Known rows, with every step that occurs:
rese > futo > lise > lidek: [ 24   6  45  -4  46  15 -20 -27  21  33  15 -25   4  -9 -21 -20   8   4
 -27  -5   3 -11  32  -2 -27   3  -6  22 -10  20  -8 -21 -22  22 -24  13
  13 -14   5]
vosa > futo: [  5  -3   5  -8  14  -3  -6  -2   0 -13   2 -15   9  -4  -5   2  13 -23
  -5   4 -11  -1 -13  -9  11  12   8   4  -3  10  11  -2  21   2 -17 -17
  -1  -6  26]
tomuv > futo > rivu: [  2  -1  17  11  24   0  13 -18   5  28  10   6   6 -21  28 -11 -12 -13
 -11  23  -9  41   0  -6   5   3  -5   8  18  22   1 -14 -15   9  10  10
  16   0  -5]
rola > futo: [  1   2   7 -11  27  12  -6   4  17  -7  -4  -4   4   2  -7  22   3 -13
  -6  -3 -13  10  -3   5  12   7   4  11   3  12  -2   0  10  12   7  -2
  -9   6  14]
gitudak > futo > muzo: [ 19 -13  -3  -6  33  23  -8  -3  12  15  12 -13  18 -18   7  14  -2  -7
   3   7  -3  19  -2 -16  -5   5  -1   1   7  15 -20  12   0  -2  -6  12
  19  -1  23]
keke > lise > lidek: [-18  23  28 -10   9  12 -18 -27  -3   6  15 -31  -9  10 -22 -11   1  -3
  -6 -18   6   0   5  12  13   5  -7   1 -21  10  11 -11 -25  22 -13   6
   0 -16  -6]
lise > lidek > geli > futo > muzo: [  5   4  14  -6  25  20 -33 -35  21  22   0 -15   1 -24 -11   1  20 -10
 -25  22  16  19   0   3  -1  21 -33   8  -6   5 -30   4 -23  10 -39   5
   7  -9 -12]
rese > lidek > geli > futo: [-11 -15   0   3  14   7 -36 -26  23   8 -11 -21  21 -20 -19   6  26  -1
 -31  24  -6   3  15   3  15  16 -20   5  -8 -10 -10   0   5   4 -23   2
 -21 -14 -16]
tomuv > futo: [ -1  11  20  11   7   2  11  -8  -2   2  -1  -3   6 -15  11   4  -5 -26
 -22  12 -17  14 -11  -1  14  -7   1  -3   4  12   8  -4   9   6  11  12
  10  -9  -9]
rese > lidek > geli > futo > vosa: [ 10 -13   4  -1  31   4 -28 -28  25  33  -1 -12  24 -27   0  11  24  -1
 -17  41  -3   8  21  -1  -3  17  -1   0   1   7 -18  -9 -11   5 -17  -1
 -17  -6 -12]
vetanu > futo > rese: [ 36  12   2 -21  27  10 -12  20  11  30   8  22 -12  -2   3  -3 -10  -1
   0  32  39  15   4  13  11  -3 -14 -14 -11  19 -13  -9 -23   0   1  19
  19   3  15]
rola > futo > rotos: [ 23   8  14  -7  45  -3  -1   3  28  15  15   2  -7  -7   3  26  -9 -14
  -7  16   2   6   2  -3   5  10   7   7  11  23 -15  -5 -14   6  10   6
   1   4  22]
lise > lidek > geli: [-17   6  27   0   3  -2 -17 -20   9  10  -2 -18  -9 -10   1 -30  24  20
  -4  18  11   1  -2  13  -7   3 -14   0 -19   1 -23  -5 -14   3 -17   3
 -21 -10  -8]
tomuv > futo > geli: [ 11  -3  23   6  20 -10   0 -10   8  33  -1   7  -3 -19  21   1  -6 -25
  -9  24 -10  11   2  -5   3  -2   4   1   0  28 -14  -6  -6   4  13  18
   3 -13  -2]
geli > futo > tomuv: [ 10 -10   4 -12  24   2 -24  -8  18   5 -10   2  21  -4  -1  11  25 -18
 -17  21   9  38  10  -7   6   9 -29  10  10   7   5  16 -15   8   2   0
  28  -3   2]
kidu > futo > geli: [ 17 -11 -15  -4  18 -19  -5  -3  -1  40  14  16   5 -14  -7  -8   5  11
  26   9  16 -11   3  11  -9  21 -11  -4   6  16 -28 -20 -14   2  22  18
   2  -4   8]
keke > robi: [-12   7   2 -13 -15  -9  -5 -16  -4   4 -12   7   5   1 -18  25 -18  19
  12 -14  -5  -9 -13  13   2   7   6 -17  -4   7  16  -3  -9   9   1   5
  -7  -1   5]
robi > keke > lise > lidek > geli > futo: [-24   5  19   4  -5  18 -47 -44  14  11 -27 -42  -5 -30 -25  -8  34 -12
 -12  14  14   8  -5   9  38  15 -32 -10 -39   0  -3  -1 -13  20 -34  -1
 -18 -13  -5]
robi > keke > lise > lidek > rese > futo: [ -5   5  34   4  21  20 -39 -37  20  21   1 -41  13 -31 -16 -20  30  16
 -19   4  -2 -29   9  12  28  11 -21  -4 -48  -2  -4 -29   9  21 -41  -4
 -24 -17   1]
lise > lidek > rese: [-11  21  16 -11  12   9 -23  -9   3   6   4 -21  -8  -8   2 -31  33  26
  -5   9   7  -7  -4  12  -3   8 -20   2 -22  -5 -15 -24  -3   2 -30  -3
  -4 -12  -5]
robi > keke > lise > lidek > geli > futo > rese: [  1  16  17  -2  12  25 -53 -31  11  37 -22 -31 -17 -34 -14  -8  37  -9
  -7  47  28  15   4   4  28  24 -27 -17 -41  15 -20 -21 -28  11 -29  10
 -10 -19   8]
robi > futo: [  9  -5 -15 -15  -4  13  -2   4   9   2 -21  -2   9 -20 -18   7  13   2
   5   6 -12  -8  11  -3  14   5   7  -1 -10  -6  -2  -5  28   3  -5  -7
   6   9  14]
lidek > rese: [ -5   4  -4  -4   1   1 -20   2   0   6  -3  -6   4  -8  13 -12  31  16
   1  15   4   0 -15   7   3   7 -16  -6 -14  -7 -11 -20  10  -7 -12  -6
 -13  -8  -1]
keke > robi > futo > muzo: [ 20   4 -13 -28   2   8 -10 -18  13  30 -15   8  14 -27 -26  42 -11  10
  11  -5  -8   0   2   7  -2  21   6 -15  -7   7 -10  -7   1   5 -19   2
  14   9  16]
robi > keke: [  3  -1  -2  13 -17   5  -4  -4   7   8 -28  -3  -8 -33  -1  -4   7   3
  14   1   5  -5   4  -1   8   4   4 -22 -29  -4  -7  -5   5  -7 -16 -11
  -5  10   6]
lidek > geli > futo: [-11 -10   1   3  -3   5 -31 -18  12  -1 -19 -11  11 -13  -8   3  27 -13
 -16  30   8  12 -10   1  20  11 -26   4  -2  -7  -7   9   5   4 -11   0
 -14  -8  -8]
lidek > rese > futo > rola: [ 29  -5  17   1  44   2 -18  -9  18  22  18   3  13  -8   8  -4  21  14
 -13  40  -1   1  13   3  10   7 -11   0  -7  15 -14 -19   6   8 -20   5
 -19 -12   1]
gitudak > futo: [ -1 -14   0  -5  15  19  -8   5   4  -9  -2 -20  16  -8   3  -2   6   0
   7   7  -7   6  -3 -15   8  -6   4   4   2   8   1  12  18   3  11  10
   4  -4  27]
keke > robi > futo > geli: [ 12  -8  -9 -26  -1  -8 -15 -11  12  39 -28  11   4 -20 -19  24  -4  14
  22   6 -10 -14  11   6   1  12  16 -11 -12  16 -10 -11   4   7   1   8
  -7   4  21]
geli > futo > gitudak: [ 26   4  -9  -7  19   5 -17 -22  15  11  -1  -3   3 -17  -9  18   6 -18
 -17  30   5  19   7 -18   3  11 -14  10   8  12   1   2 -13  13 -16   1
  20  -5  -2]
kidu > futo: [  4   1 -20   1   2  -7   7  -1 -12   9  16   4  13  -7 -22 -10   7  13
  17  -4  11 -12  -9  15   2  18 -16  -7  10  -1  -8 -17   2   7  19  11
   8  -2   1]
lidek > geli: [ -9 -10   6   6  -9  -8 -11  -8   6  10 -12  -5   2  -9  14 -11  20  11
   5  23   9   6 -13  12   1   3 -10  -8  -9  -1 -20   4   1  -7   0   1
 -30  -3  -7]

Rows:
[  9 -15   3  -1  36  11 -27  -7  24  33   1 -23  16 -32  12  -7  29  23
  -4  54   0   8  20  -2  -2  10   1  -7 -13   9 -37 -14  -2 -10  -6  19
 -27 -20  14] -> gitudak > futo > rese > lidek > geli
[ 10   1  20  10  29  -1 -14 -16  18  39   2 -12   8 -36  20  -4  20   7
 -21  57  -7  14  11  10   1  12  -3 -11 -15  13 -32 -24  -7  -8  -9  19
 -23 -25 -11] -> tomuv > futo > rese > lidek > geli
[ 20   4  -1  -4  27   8 -16  -7   8   7   2   6  -3   2 -14  16  11 -22
 -13  32   7  29  11  -7  18   8 -16   4   9  19   3   4 -13  10 -11   6
   9  -4   1] -> geli > futo > rola
[  5 -12  12   2  26   6 -22 -11  16  12   9 -12  27 -16   2  -8  24  15
 -23  16  -8 -25   6   5  11   8 -16   8 -11  -7  -7 -18  24   7 -19  -2
 -20 -13   2] -> lidek > rese > futo
[ 25  20  34 -21  36  14 -25 -10  16  34  11  -9 -14   3 -23 -23  -2   2
 -11 -10  33  13  15  19 -15 -11 -17   1 -20  27  -8 -12 -43  15 -17  14
  30  -1   7] -> vetanu > futo > lise > lidek
[ 18   9  22   7  25   1  14 -11   5  29   8   3  11 -23  25   8  -4 -22
  -6  30 -14  18  -1  -8  -3  -3  17  -7   9  29  -4 -10  -8   7  14   6
   9  -4  -7] -> tomuv > futo > vosa
[ 24 -10  14  -4  43   4 -16 -12  21  36  17  -5  28 -23  18  -3  22  15
 -11  36  -7 -17  12   0  -8  12   1   1  -3  11 -17 -23   7   8 -13  -4
 -16  -4   0] -> lidek > rese > futo > vosa
[ 17 -23  14   1  38  -5 -29 -12  23  42   7  -1  17 -21  13 -11  19  11
 -12  30  -4 -22  14  -1  -1  10 -12  11 -11  10 -27 -19   9   4 -14   7
 -22 -13   6] -> lidek > rese > futo > geli
[ 24   1  17 -11  37  13 -20  -2  17  27  -5 -11   0   2  -8  20   9 -19
  -2  -5  -2  22   4   4 -15   5   4  12   2  31  -9 -13 -16   9   9   7
   0   0  18] -> rola > futo > lise
[ 11   8  14  -7  24   4 -31 -38  22  21  -4 -18  -6 -25  -8  -5  27  -1
 -21  45  12  20   5  -6  -2  12 -27   8  -9  16 -16  -1 -25  16 -29   3
   4 -12  -7] -> lise > lidek > geli > futo > gitudak
[ 18   4  31  -9  52  10 -19 -23  22  36  23 -16  20 -23   9 -18  25  22
 -17  32  -6 -22  22   3 -15   9  -3   9 -11  13 -19 -30  -2  16 -27  -1
  -7  -9  -1] -> lise > lidek > rese > futo > vosa
[ 32   6   1 -11  28 -11  -3 -12  10   7  10  -9   1 -17   5  10  11 -21
  -2  29  -6  11  -4 -19  -3  13   7   4   0  25   2  -5   2   5 -21 -14
   9  -6  24] -> vosa > futo > gitudak
[ 11  -5  47   4  34   5 -31 -35  24  39   3 -26   4 -19  -6 -26  27  15
 -19  21  11  -5  14  11 -23   4 -15  11 -18  17 -27 -14 -22  14 -22   9
 -17 -16  -3] -> rese > futo > lise > lidek > geli
[ 27  13 -21  -7  21  -1  -1  10  -9  33  20  10   0 -13  -8  -8  12  14
  20  31  24  -1   1  10  -8  28 -13 -10   8  13 -26 -35 -17  -4  18  25
  13  -9  15] -> kidu > futo > rese
[ 25  22  15   5  24   7   3   2   1  27   4   4  -7 -21  19   1   1 -22
 -12  46  -1  21  -3  -6   3   5   1  -6   3  27 -12 -21 -10   0   9  25
  15 -17   5] -> tomuv > futo > rese
[  2   5  21  -7  29   8 -29 -27  17  27  -2 -14   4 -20  -1  -9  26  -2
 -11  40  10  11   8  -1  -4  14 -11   4  -4  14 -19  -5 -22  15 -19   0
  -3  -4  -9] -> lise > lidek > geli > futo > vosa
[ 22  15  24   9  27  -4  12  -7   3  13  10  11  -7  -8  16   8  -4 -25
 -13  37  -8  35   1   1  14  -6   3 -10   4  36   1  -5  -9   3   7  17
   7 -10  -5] -> tomuv > futo > rola
[ 10 -23   8 -14  35   9 -12   6  17   5  -3 -12  27  -8  19  -2  22   4
   7  22   1  34   6 -14  -2  -5  -8   3   8  18  -3  23  -6   3  23  10
  21  -2  27] -> gitudak > futo > tomuv
[ 25  -2   2 -10  32   4  -7  -9   9  10  13  -7  10 -15   0  18   5 -28
  -6   7  -3  10 -11 -10  -1  22   0   2   1  16 -12  -1   2  -2 -30 -12
  13  -3  23] -> vosa > futo > muzo
[ 30   9   1 -12  32   4 -13   8   0  13   5  -6  -5 -11   5   1  16 -20
  -1  41   5   8  -5 -14   3  23   7  -2  -5  22  -7 -19   1  -4 -14  -2
   5 -13  33] -> vosa > futo > rese
[ 11  -8   4   2  32   1 -32 -24  24  19   0  -6   8 -14 -10  11  25  -2
 -20  47   2  23  24   6  15  15 -16  -3  -2  13 -16  -1 -12   3 -23   7
 -20 -14 -11] -> rese > lidek > geli > futo > rola
[ 11  -6   5   2  26  -2 -23 -13  21  36   2  -9   4 -24  11  -7  23  24
  -6  49   5   1  20  12 -10  17  -2  -9 -14   4 -36 -21 -14 -12 -15  12
 -30 -17  -5] -> futo > rese > lidek > geli
[  8  23  29 -22  44  20 -40 -13  17  26  -2 -30  -9  -7  -5 -14  41  11
  -9   5   4  10  -2  14 -17  12 -19  12 -22  22 -21 -34 -16  11 -21   4
  -3 -12  11] -> rola > futo > lise > lidek > rese
[ 12  -8   8   5  33  -8 -28 -25  36  27  10 -14  10 -30  -6  12  12  -4
 -27  44   9  -1  17  -1  10  18 -17  -1   3   4 -21  -5 -18  -1 -20   8
  -9 -14  -4] -> rese > lidek > geli > futo > rotos
[-17   4  19  -2  10  12 -36 -29  14   1 -12 -22   1 -13 -19 -15  31  -3
 -25  21  10   7  -2   4  12  11 -32  12 -11  -3  -9   4  -7  14 -24   4
  -5 -12 -11] -> lise > lidek > geli > futo
[  8  28  39  -4  28  14 -29 -22   2  34   2 -28  -7 -19   9 -30  36   0
 -20  17   1  14  -8  10 -17   3 -20   1 -21  22 -15 -39 -16   7 -20  11
  10 -23  -4] -> tomuv > futo > lise > lidek > rese
[ 18  -2  -2  -7  24  10 -14 -11  10  18  -1   0  12 -11  -3  16   8 -18
  -8  25  -1   9  10 -10   0  11   1   4  13  13  -1  -2 -10  11  -5  -3
  12   3  -2] -> geli > futo > vosa
[  0   6  32  -4  35  13 -25 -23  21  10  15 -23  17 -15  -8 -25  26  23
 -30  12  -6 -28  14   6   3   7 -22  15 -21  -5 -10 -25  13  17 -34   0
 -10 -16  -3] -> lise > lidek > rese > futo
[ 29   5   9  -8  34  -6  -4   2   2   2  11   0  -4   3   0   6  12 -23
   3  29  -3  20   0  -9  12  10   9  -4  -1  32   4  -5   2   2 -18  -8
  -3  -7  25] -> vosa > futo > rola
[ 22  15  26  14  26 -11  13  -7  14  24  19   1  -5 -25  20   8 -16 -24
 -18  32  -1  12  -4  -7   9  -2   3  -7   9  25  -6  -9 -14  -1  12  18
  17 -10   1] -> tomuv > futo > rotos
[  7  19  19 -15  29  22 -50 -23  10  27  -3 -32  -6 -11 -15 -24  46   3
 -19  15  14  10   1   6 -12  15 -33  11 -18   8 -13 -30 -20  11 -36   3
  13 -20   0] -> geli > futo > lise > lidek > rese
[  8  11  23 -15  36  25 -41 -11   8  26   1 -43   1 -15   2 -32  45  19
  -1  14   8  10  -2   0 -19   2 -17   5 -23  18 -19 -26 -11   5 -19  11
   8 -20  19] -> gitudak > futo > lise > lidek > rese
[ 20  -6  -2  -8  48  21 -17   0  21  23  10 -25  17 -22  -2   4  10  13
  -9  33  -9   1  35 -12  -6  10  12   1  -6  14 -18 -18  -2  -5  -9  22
   4 -16  21] -> gitudak > futo > rese > lidek
[ 13  -5  36 -12  53   3 -29 -20  32  22  11 -15  28 -14  11 -24  39  24
 -26  25   5   5  20   7  -8   8 -31  12 -12   7 -13  -8  -8  13 -20   1
   9 -12   2] -> lise > lidek > rese > futo > tomuv
[ 22   0  -3 -11  32  23 -12  15   6  17   3 -13   3 -17  12   0  10   0
   9  41   7  13   5 -17   1   3   4   0  -1  19 -15  -6  -4  -1  11  24
  11 -10  34] -> gitudak > futo > rese
[ 27   7   4 -15  39   3  -2  -9  23  12   4   0  -4 -11   3  28   2 -11
  -4  21  -8  22   4  -7  -3   8   4  10   5  27 -10  -4 -11  12   2   1
   1   5  13] -> rola > futo > gitudak
